Each row was made from one path, in order. Every step used is in the known rows, and no mark comes twice. Write each row's path.
Known rows
lafetez-zame-vopad-resu-bage-nufes: +0.60,+4.16,-1.61,-3.26,-0.95,+3.39,+0.83,+5.88,-0.21,-0.10,+2.16,+1.95,-3.28,-2.59,-0.14,-1.08,-1.31,+3.49,+0.80,+6.41,-2.63,-4.36,+0.42,+1.77,-4.33
tiva-vanaz-zame-vopad-resu-bage: +3.77,+6.80,-2.83,-3.13,-2.48,+2.84,-1.42,+6.97,+1.84,+1.71,-0.13,+2.48,-2.39,-4.90,-1.14,-2.55,-5.74,+5.25,-2.61,+6.86,-3.38,-2.86,-2.50,-0.94,-3.85
tiva-vanaz-belut: +3.70,+0.05,-4.66,-2.56,-2.62,+4.87,+0.07,+5.58,-0.80,+2.25,-0.84,+3.56,+1.19,-6.59,-4.68,+0.07,-5.05,+2.94,-6.03,+4.34,-2.93,-0.53,-6.33,+3.77,-3.16
lafetez-zame: +2.39,-4.44,-2.64,-6.92,-3.50,+4.69,-0.25,+3.48,-3.41,+4.28,-2.44,+1.69,-1.09,-4.59,-2.17,-0.92,-2.99,+1.16,-2.04,+4.17,-2.98,-6.86,-3.10,+2.99,-5.39
sumude-zame-vanaz: +2.35,-3.63,-0.99,-3.43,+0.02,+4.33,-0.40,+2.69,-0.77,+4.77,-2.49,+1.57,-0.46,-7.09,-0.35,+0.40,+0.24,+4.88,-4.10,+0.49,-0.80,-7.22,-2.71,+3.86,-3.23
zame-vopad-resu-bage: +0.56,+2.46,+0.33,-3.67,-0.36,+2.90,+0.04,+4.96,+1.49,+0.34,+2.32,+4.30,-4.00,-3.72,+1.55,+0.28,-4.14,+3.07,-0.25,+3.03,-2.71,-3.29,-1.49,+1.90,-6.52
resu-bage-nufes: -0.21,-1.21,-3.57,+2.08,-0.07,+5.48,-1.87,+3.06,-2.34,-0.92,+0.28,+4.37,-0.64,+1.68,+0.11,-2.14,-8.01,+1.43,+0.19,+4.81,-0.07,-0.63,-3.42,+3.75,-1.19
fula-vanaz: +2.27,-5.99,-1.39,-0.75,-1.70,+1.70,-1.40,+3.20,-1.58,+4.16,-2.90,+1.50,+0.57,-4.44,-0.73,-1.34,-5.67,+1.71,-2.16,+3.11,-3.87,-2.78,-3.92,+3.66,-4.59
volef-vanaz-bage: +2.61,+1.52,-0.22,-1.28,-0.09,+2.37,-0.63,+2.98,-1.77,+3.60,-1.05,+3.38,-0.49,-1.74,+1.49,-2.44,-7.52,+4.68,-1.20,+3.40,-0.55,-3.32,-1.09,+4.64,-4.67
fula-vanaz-bage-nufes: +3.48,-1.18,-2.11,+5.20,-0.02,+0.97,-0.68,+3.31,-2.04,+2.40,+0.09,+3.43,+0.29,-1.19,+0.47,-1.29,-5.61,+2.49,-0.58,+4.43,-1.35,+1.53,-1.97,+2.07,-1.46
nufes-bage-vanaz: -0.04,-4.91,-5.23,-0.94,-1.82,+4.61,-1.68,+2.13,-2.24,+3.27,-0.22,+1.57,+0.39,-2.22,-3.40,-1.64,-6.83,-1.45,-3.56,+4.50,-0.97,-1.13,-3.71,+1.68,+0.77
sumude-zame-vanaz-bage-resu: +3.53,+0.38,-2.40,+1.29,-0.24,+3.25,-0.01,+2.94,-0.90,+5.28,+1.27,+1.01,-2.03,-5.03,-0.28,-0.92,+0.38,+6.13,-5.02,+1.82,-0.06,-5.74,-0.77,+2.46,+0.10
resu-bage: +0.22,-2.55,-1.98,-1.55,-1.04,+5.15,-1.85,+3.03,-1.89,+1.81,-0.63,+3.21,-1.31,-1.39,-0.26,-1.50,-8.99,+0.98,-1.10,+4.07,-1.11,-3.48,-4.64,+2.88,-4.56
nufes-bage: +1.46,-7.34,-2.92,-4.06,-0.90,+4.87,-0.92,+1.91,-2.51,+2.80,-1.02,+3.98,-1.24,-2.22,-2.00,-0.44,-8.55,-1.00,-2.39,+3.95,-2.32,-3.22,-5.70,+2.63,-3.61
zame-vanaz: +1.39,-0.78,-0.57,-2.99,-0.40,+3.76,-0.13,+2.77,-1.07,+2.60,-2.99,+3.50,-1.55,-4.58,+0.23,-0.32,-2.14,+2.84,-4.70,-1.00,-1.08,-3.86,-3.18,+1.79,-4.66
resu-bage-vanaz: -1.37,-0.28,-4.27,+1.51,-1.93,+4.88,-2.58,+3.27,-1.56,+2.38,+0.22,+0.75,+0.33,-1.27,-1.59,-2.67,-7.29,+0.45,-2.30,+4.45,+0.27,-1.41,-2.73,+1.88,-0.29
vopad-resu-bage-vanaz: +0.02,+1.14,-1.82,+1.00,-1.03,+2.94,-0.92,+3.36,+1.30,+0.09,+0.97,+3.24,-1.83,-1.92,-0.36,-3.01,-6.42,+0.69,-0.90,+3.84,-0.37,-1.49,-1.02,+4.53,-1.77
vanaz-bage-nufes: +3.46,-0.36,-2.79,+2.12,-0.47,+3.82,-0.41,+2.42,-2.91,+0.67,+1.19,+7.17,-1.47,+0.40,+0.91,-0.06,-5.23,+1.81,-0.42,+2.90,+0.60,+1.29,-1.90,+2.26,-0.97
fula-vanaz-volef: +3.00,-6.31,+1.42,+0.30,-1.88,+1.36,-1.50,+3.82,-1.47,+4.06,-1.52,+1.09,+0.73,-3.00,-0.92,-2.23,-6.92,+1.74,-3.17,+4.18,-4.77,-1.03,-0.77,+4.08,-4.59
belut-vanaz-zame-vopad-resu-bage-nufes: -0.58,+5.03,-3.74,+2.08,-0.34,+2.20,-1.26,+5.02,+0.26,-2.04,-1.29,+3.14,-1.38,-0.46,+2.34,-1.74,-4.72,+4.26,-1.37,+4.23,-0.89,-2.37,-0.37,+0.02,-2.44
volef-vanaz-zame-lafetez: +3.89,+3.07,+0.98,-3.97,+0.96,+1.73,-1.54,+3.06,+0.60,+3.04,-4.51,-0.57,-1.85,-3.41,+3.44,-3.24,-6.88,+7.69,+0.14,+3.33,-2.73,-4.28,-1.93,+4.09,-5.34
vanaz-volef: +2.89,-6.07,+1.00,-3.28,-2.52,+4.35,-1.33,+2.98,-2.20,+2.47,-0.58,+4.61,-0.83,-1.66,-0.55,-1.13,-6.68,+1.01,-3.37,+2.62,-3.25,-1.40,-0.47,+4.60,-4.42
tiva-vanaz-zame-vopad-resu-bage-nufes: +3.30,+7.94,-4.15,-0.25,-1.66,+3.10,-1.48,+7.02,+1.54,-0.41,+0.53,+3.43,-1.91,-2.35,-0.72,-3.02,-5.09,+5.67,-1.60,+7.55,-2.49,-0.38,-1.50,-0.22,-0.90
vopad-zame-lafetez: +5.53,-3.29,-2.88,-7.15,+2.27,+1.27,-1.58,-0.55,+0.91,+1.19,-3.34,+2.86,-4.13,-8.41,+4.40,+2.32,-5.23,+3.19,-1.90,-3.76,-3.64,-2.98,-3.60,+4.58,-8.92
resu-bage-vanaz-zame: -0.19,+2.40,-4.15,+3.10,-2.70,+4.78,-3.33,+4.05,-1.81,+2.63,-0.99,-0.64,-0.25,-0.07,-0.58,-4.45,-8.00,+1.57,-1.19,+6.75,+0.03,-3.03,-2.26,+0.19,-0.40

Write each row's path
+1.57,+4.35,-0.68,-3.66,-1.69,+2.93,-1.91,+5.35,-1.16,+3.62,-2.75,+0.04,-1.07,-2.09,+2.61,-3.20,-4.64,+7.21,-0.57,+5.17,-3.14,-6.62,-0.05,+2.40,-5.57 -> volef-vanaz-zame-vopad
+0.93,+1.16,-0.64,-0.97,-0.22,+3.93,+0.17,+4.63,-1.26,+1.86,-1.57,+1.23,+0.92,-2.90,-0.07,-2.03,-6.15,+5.15,-2.16,+4.38,-2.16,-4.27,-3.09,+8.00,-5.81 -> volef-vanaz-belut
+1.28,-2.91,-4.62,-1.66,-2.86,+3.39,-2.13,+2.73,-2.58,+2.03,-5.67,+2.83,+0.53,-2.57,+0.46,-1.41,-6.27,+2.09,-4.06,+1.99,-1.47,-4.85,-3.60,+1.12,-3.58 -> belut-vanaz-zame
+2.69,+1.42,-1.70,-4.09,-3.19,+4.24,-1.74,+5.03,-1.89,+3.35,-1.56,+2.36,-2.58,-3.17,+1.60,-0.44,-3.02,+4.07,-0.89,+4.04,-3.38,-5.37,-2.02,-1.10,-5.51 -> vanaz-zame-vopad
+2.24,-4.40,-2.27,-6.25,-1.58,+4.77,-0.88,+4.00,-1.09,+5.19,+0.45,+1.95,-0.79,-7.28,-0.03,+2.26,+0.54,+4.89,-1.78,+2.54,-2.75,-6.72,-2.09,+2.90,-3.93 -> sumude-zame-vopad
+1.72,-0.09,-1.06,-5.43,-1.83,+3.84,+0.62,+3.86,-2.30,+4.27,-3.31,+0.33,-1.59,-5.78,-1.69,-0.98,-0.21,+2.97,-4.37,+2.06,-2.00,-7.27,-2.32,+0.87,-5.49 -> lafetez-zame-vanaz
+1.05,-2.28,-5.20,+0.54,-2.57,+4.46,-2.47,+2.92,-2.41,+3.68,-1.40,+0.12,-0.17,-0.83,-2.36,-3.24,-7.60,-0.32,-2.53,+6.65,-1.21,-2.72,-3.27,-0.09,+0.64 -> nufes-bage-vanaz-zame
+5.34,-0.22,+0.21,-4.36,-0.18,+2.75,-1.23,+2.49,+0.12,+2.76,-3.61,+1.58,-3.43,-4.45,+2.78,-0.47,-5.35,+4.65,-0.24,+1.93,-2.94,-2.63,-4.14,+0.79,-5.10 -> vanaz-zame-lafetez
-1.58,+2.50,-3.85,+4.39,-1.30,+5.34,-1.16,+4.71,-1.23,+1.43,+1.79,-0.33,+0.78,-1.68,-2.37,-1.83,-6.76,+1.17,-2.75,+5.91,+0.15,-0.79,-3.84,+2.66,-1.36 -> resu-bage-vanaz-belut
+0.25,+0.14,-4.39,+2.01,-2.58,+4.88,-0.40,+4.23,-1.73,+2.19,+0.50,+0.99,+1.27,-3.69,-2.63,-0.56,-2.84,+1.12,-3.95,+3.45,-0.84,-0.43,-3.02,+4.00,-0.79 -> bage-vanaz-belut
+0.88,+3.18,-4.30,-0.68,-4.05,+3.92,-2.49,+4.93,-1.59,+3.90,-0.63,-0.13,-0.67,-2.93,+0.05,-1.69,-1.35,+3.13,-2.45,+4.32,-1.83,-2.85,+0.04,-1.58,-0.53 -> bage-vanaz-zame-vopad
+2.11,-2.78,-1.08,+2.44,-1.07,+2.26,+0.19,+4.86,-1.24,+3.15,-1.25,+0.25,+1.24,-4.97,-1.49,-0.37,-5.08,+2.54,-2.55,+4.62,-3.91,-2.04,-5.15,+4.49,-5.70 -> fula-vanaz-belut
+1.11,+3.61,-1.66,+2.40,-1.70,+2.92,-1.57,+4.08,+1.02,+0.32,-0.13,+2.14,-2.31,-0.68,+0.64,-4.38,-7.09,+1.74,+0.11,+5.77,-0.55,-2.93,-0.59,+3.02,-1.84 -> vopad-resu-bage-vanaz-zame
+1.72,+4.68,-2.63,-0.68,-3.38,+2.53,-1.35,+5.09,+0.57,+2.30,+0.10,+1.37,-2.17,-3.28,+0.86,-2.10,-0.84,+3.28,-1.33,+4.09,-2.09,-2.72,+1.32,+0.24,-1.25 -> bage-vanaz-zame-vopad-resu
+3.05,+3.06,-0.26,-2.98,-1.10,+2.91,+1.15,+3.90,-2.38,+4.92,-1.34,+1.14,-2.42,-5.22,-0.99,-0.45,-0.87,+3.33,-3.92,+2.70,-0.62,-5.68,-1.62,-1.36,-5.51 -> lafetez-zame-vanaz-bage
+0.91,+2.95,-0.40,-6.17,-1.79,+3.15,+0.89,+5.83,+0.08,+2.17,+1.50,+0.96,-3.75,-4.98,-0.46,-0.49,-1.94,+3.16,-0.25,+5.76,-3.46,-6.63,-0.62,+0.96,-7.21 -> lafetez-zame-vopad-resu-bage
+0.31,+0.59,-4.93,-0.54,-2.50,+4.17,-2.15,+4.27,-1.84,+3.91,+0.34,-0.65,-0.83,-2.07,-1.67,-1.83,-4.93,+1.18,-2.54,+6.54,-1.96,-2.69,-2.07,-2.56,+0.10 -> nufes-bage-vanaz-zame-vopad
+2.48,-0.53,-3.32,-0.81,-0.10,+3.10,-1.81,+2.27,-0.24,+3.46,-1.30,-1.22,-1.50,-3.10,-0.80,-1.86,-6.95,+1.49,-1.98,+4.82,-1.66,-0.55,-3.77,-1.03,+0.24 -> nufes-bage-vanaz-zame-lafetez
-0.22,+4.09,+0.76,-0.28,-1.12,+2.41,-0.74,+5.57,+1.86,+0.67,+4.16,+2.00,-2.56,-2.48,+0.34,-1.46,-3.93,+2.69,-1.93,+4.35,-2.41,-0.08,+2.79,+1.63,-2.85 -> zame-vopad-resu-bage-vanaz-volef
+5.14,+1.32,-6.40,-0.32,-3.58,+3.08,-1.12,+4.11,-1.40,+3.94,+1.83,+4.17,-1.18,-3.89,-3.73,-2.25,-5.42,+3.59,-6.61,+4.32,-1.94,+0.54,-2.97,+1.52,+1.60 -> tiva-vanaz-bage-resu
+1.16,+2.06,-3.29,-0.54,-1.77,+2.81,-1.05,+4.41,+0.31,+2.21,+0.96,+0.83,-2.36,-2.30,-0.89,-2.17,-4.52,+1.30,-1.51,+6.34,-2.19,-2.57,-0.79,-0.63,-0.80 -> nufes-bage-vanaz-zame-vopad-resu
+0.47,-5.37,-2.66,+0.04,-1.92,+4.26,-1.77,+2.61,-2.04,+3.18,+1.09,+1.30,+0.58,-0.78,-3.58,-2.50,-7.95,-1.45,-4.51,+5.40,-1.91,+0.53,-0.77,+2.10,+0.90 -> nufes-bage-vanaz-volef
+1.10,-1.17,-5.29,+2.57,-0.21,+2.70,-0.59,+1.95,-2.77,-0.01,-1.28,+6.36,+0.79,-0.80,+0.43,+0.40,-5.36,+1.62,-3.73,+0.86,+1.27,+1.20,-2.05,+1.47,-0.20 -> belut-vanaz-bage-nufes
+0.53,+0.90,+0.42,+1.87,-1.16,+2.64,-1.11,+3.80,+1.38,+0.01,+2.08,+2.93,-1.67,-0.71,-0.57,-3.66,-7.47,+0.69,-1.75,+4.71,-1.16,-0.01,+1.56,+5.02,-1.68 -> vopad-resu-bage-vanaz-volef
-0.76,+4.36,-1.58,-1.24,-1.04,+2.65,-0.54,+5.05,+1.70,+0.75,+2.96,+2.29,-2.69,-3.76,+0.50,-0.72,-2.74,+2.68,-1.12,+3.51,-1.58,-1.61,+0.30,+1.15,-2.93 -> zame-vopad-resu-bage-vanaz
